Each row was made from one path, in order. Every step used is in the known rows, and no mark comes twice. Write each row's path.
Known rows:
nibuv > dofilum: [  2  -6  -5   4  11   7  19 -28  22 -21  11  39  -9 -15   5   1  -8  10
 -17 -17  -3 -14  27 -16  13]
nibuv > dofilum > dufomef > modevab: [ -2  -2   3   9   2   0   6 -15  24   0  29  28  -1 -17  20  -5  -6  23
 -26 -28   3 -29  18  10   9]
gobaz > dufomef > modevab: [-11   1  -4  -5 -22  18   7  14 -17   2   5   2 -17   2  -7   8 -28   9
 -19  -2 -18 -14 -10   4 -14]
dufomef > modevab > nibuv > dofilum > ketak: [  8   1   9  -2  -7  10  -6  23   7  17  17   9   5  14 -11  -2  -5  14
 -15 -36 -35 -28  15   7   5]
kavim > pilaf > kifi > ketak > dofilum > dufomef > gobaz: [ -5   0  -7  18 -12 -19  24  10  -7  14 -27 -21  11 -13   9  -7  35  -3
  20  12  15   9   9  19  -7]
kifi > ketak > dofilum: [  6  -3 -16  11 -15  -1  -5  -6 -23  -1   3 -10   1   7  -8  -8   1   4
  19   3  12  11  24 -11   8]
ketak > dofilum > dufomef: [ -9  -8  21   8   7 -16 -26 -13   1  27  16 -16  13   1   9 -10  -5  21
  -4  21   7   1  24   2  -3]
kifi > ketak: [ 14  -4 -22   7 -14  14  12  -8 -17 -17   4   4  -8   4  -8 -10  -9  -8
  13 -23  12  17   5  -1   8]
modevab > dufomef > dofilum > ketak > kavim > pilaf > kifi: [-13   6  -5 -17  31 -29 -34  27   0  34 -33 -19  18   6   4  19   9  11
  14  39 -15 -19 -38   5  -2]
kavim > pilaf > kifi > ketak > dofilum: [ -8   2 -17  13 -15 -15  12  15  -5  -7 -33  -7   4  -8   5   1  35  -9
  17  13   5  11  10  13  -6]
kavim > ketak: [ -9  15  17  -4   8  22  15  -6   6 -24 -16  -4  16   5   2   5  -2   0
 -14   1   3  22 -12   1  -2]
kavim > pilaf: [ -7  -7   1   9  -2 -12  13   0  -3  11 -27  16  10  -3   1   7   0  -2
  -5   9 -11  12  13  16 -15]
kavim > pilaf > kifi: [-12   2  -6   7  -1 -11  22  14  10 -13 -34   7   3 -11   6   4  25 -12
  -2   2  -7   9  -1  18 -14]
pilaf > kifi: [ -7   8 -10   0  11  11  19  11  17 -43 -10   4  -7  -3  -1  -8  20 -14
  -6 -15   0   5 -13   5  -2]
kifi > pilaf: [ 19  -3 -17   3  -4  -7  31 -21 -15 -36   1  20  -5  16  -5   1 -25 -24
   2  -5  21  16   9  -9 -18]
kifi > ketak > kavim > pilaf: [  1 -12 -17  10 -22 -15   6   2 -38 -12 -13   6  -5  -2   8  10   7 -31
  33   9   9  -5   7  16   6]
dofilum > dufomef: [ -4  -9  13   2   6   3  -7 -21   9  12  21   2   2  -5  16 -15 -18   6
 -13 -15  10   9  -5  19  -9]
modevab > dufomef > dofilum > nibuv: [ -6  11 -26 -13  38   9 -56  19  -7  44  -9  -3  15   7  -7  13 -12  24
  11   5 -11   9 -14 -16  15]
nibuv > dofilum > ketak > kifi: [  8   7  25  -9  24  -4   5 -23  40  -3  12  17  -7 -13 -11  -6  -3  23
 -23  -6  -5  -5  -7 -17  12]
modevab > nibuv > dofilum > dufomef > gobaz: [ 14 -25  12   0   6  14  -5 -22  12  28  23  11   0  -2   4 -16 -10  -2
   1 -31 -12  -7  28  -2   8]
gobaz > dufomef > dofilum: [ -4 -14  -5  -6  -3   7  -5  -7 -14  25  14  -1 -14   1  -5  12 -31  16
  -2  28  -4  -1  -3 -20  -7]
nibuv > dofilum > ketak: [  1 -10  16  -7  10  -3  19 -30  32   1   9  24  -4 -10  -2  -2 -11  30
 -18 -18 -12 -15   6 -17  13]
pilaf > kifi > ketak: [  4   7 -30   2  -7  17  20   9   2 -47  -7  -1 -13  -3  -1 -12  23 -22
  12 -27  14  11 -15   5   5]
modevab > nibuv > dofilum > ketak > kifi > pilaf: [ 28 -11  17 -14   6   2 -13 -22  23   9  16  12  -7  12 -16  -9 -13 -11
  -2 -20 -13   5   9 -16  -2]
gobaz > dufomef > modevab > nibuv: [ -2  -8   2 -12 -25  24 -14  18 -19  20  11   0 -17  13 -10   2 -28  -3
 -13 -12 -30 -12  -2   5 -17]

Write each row's path:
[  9   9  20  -3  33 -11 -15  12  12  34  15 -21  14  11 -24   2  -6  26
  -6  29   0   4 -21 -21   2] : dufomef > dofilum > ketak > kifi
[ -8 -11 -10  -7  -2  18 -21   3 -18  44  17   0 -12  -3 -10  14 -31  21
   6  13  -5   8  -2 -29   7] : gobaz > dufomef > dofilum > nibuv
[  2   7 -15   5 -21   6 -15  26  -6  -9   7 -26   1   4   3 -17  31 -14
  14 -21   7  -2   1  15   4] : pilaf > kifi > ketak > dofilum > dufomef > modevab > nibuv
[  0   9 -22   6 -10   5   8  12  -2 -36  -8 -14  -5  -1  -3 -11  30 -12
  16  -4  14   7   2  -3   7] : pilaf > kifi > ketak > dofilum
[ 10  -3   9 -16   1  -8  -4 -12  -5  28  14 -14 -13   9 -16  10 -36  13
  -2  37   8   7 -27 -30 -16] : gobaz > dufomef > dofilum > ketak > kifi > pilaf
[ -9  -1 -10  13 -17 -21   6   5  -1   6 -23 -12   7 -12  16  -5  32  -6
  15   9  14  10   5  23  -9] : kavim > pilaf > kifi > ketak > dofilum > dufomef
[ -8 -16  16 -18 -25   6 -12   9 -13  24  14   1 -21   4  -2  12 -25   2
  -6  -4 -34 -37  -6   2  -2] : gobaz > dufomef > modevab > nibuv > dofilum > ketak > kavim
[ -6 -12  29  -9   8 -18   2   1  -7   9  -1  -9   0  10  -1   4 -11   3
   5  10 -14 -15 -22   6   2] : dofilum > ketak > kavim
[  7   1  -5   4  -7  16  -7  23   1   1  17  20   3  11  -7   0  -2   2
 -16 -38 -28 -28  24   7   6] : dufomef > modevab > nibuv > dofilum
[ 22  18   0  -1  17  -2   7  -8   0 -42   4   4  -7  12 -18  -5 -11 -30
  -7   8  26  25 -16 -10 -18] : ketak > kifi > pilaf
[  9  33  18  -6  12  11  13  -8   6 -48 -12 -10   9   9  -5   6   0 -24
 -13  17  28  35 -31  -7 -15] : kavim > ketak > kifi > pilaf
[  6 -11 -16   6 -17  -1   4  -1 -36 -26   6   4 -13   2   3   2   0 -31
  30  -3  11  -3   2   5  12] : kifi > ketak > kavim
[-21  20  22   1   9  16 -19   6  -5   8 -13 -20  25   4  -1  11  12  22
   0  15   2  25   9 -16  16] : kavim > ketak > dofilum > nibuv
[ 16   5  15  -8  16 -11  18 -32  33 -16  10  20  -8  -6  -9  -3  -9  10
 -17  -5   8  -3  -8 -24   3] : nibuv > dofilum > ketak > kifi > pilaf
[ -2 -11  -1 -12 -25  22  -9   7  -8  15  14  13 -21   2  -4   6 -26   1
 -15 -17 -29 -23   9  -2  -8] : gobaz > dufomef > modevab > nibuv > dofilum
[-21  -7   0   6  -1 -26  11  20 -16 -26 -24   8  -3  -9  19  18  27 -41
  17  28  -4 -22  -5  24  -4] : ketak > kavim > pilaf > kifi
[ -3   9 -21 -12  36  -1 -38  11  -2  24 -13  -2  14  12  -5  13 -16  16
   2  20  -9  -3 -15  -8   1] : modevab > dufomef > dofilum
[ -5   3 -21  11 -16  -6  23  12  -2 -15 -33   6   0 -11   4  -1  28 -18
  12  -5   6  18  -3  20  -7] : kavim > pilaf > kifi > ketak
[-17  14  35   0   5   1 -14 -12   6   8  -5 -28  28   1  16   1   6  17
 -10  27  12  17   1   3  -3] : kavim > ketak > dofilum > dufomef
[-10   8 -12  16 -23 -20   7  26  -6   7 -22 -16  11 -10  13  -2  37  -1
   7   3  10  -1   5  31  -9] : kavim > pilaf > kifi > ketak > dofilum > dufomef > modevab
[ 11 -24  12  -7   0  11 -26 -26  21  22  30  20  -4  -2  10 -15 -13  -6
  -3 -35 -14  -4  25   3   6] : modevab > nibuv > dofilum > dufomef
[ 19   9  12  -2  26 -18  -3   3   5  20  14 -16  12  16 -23   4 -12  14
  -1  31  15  10 -19 -25  -6] : dufomef > dofilum > ketak > kifi > pilaf
[ -3  14 -18  11 -14   0  -1  22  -4 -20   2 -22   0  -3   8 -13  31  -2
   8 -12  17  -4  -4  13   5] : pilaf > kifi > ketak > dofilum > dufomef > modevab
[ -1 -12   6   2   7   1   8 -40  30  -1  26  31  -7 -22  21  -7 -11  16
 -19 -20   9 -14  19   0  10] : nibuv > dofilum > dufomef
[ -3   3 -25   3 -10   3  18  15 -15 -55  -7  -4 -16  -7   8  -1  29 -40
  24 -10  14  -5 -15   8  12] : pilaf > kifi > ketak > kavim
[-13  14  36   4  11   3   3  -8  -2  14 -11 -37  30   0   9  -1   8  22
  -5  29  15  13   4  -2   0] : kavim > ketak > dofilum > dufomef > gobaz
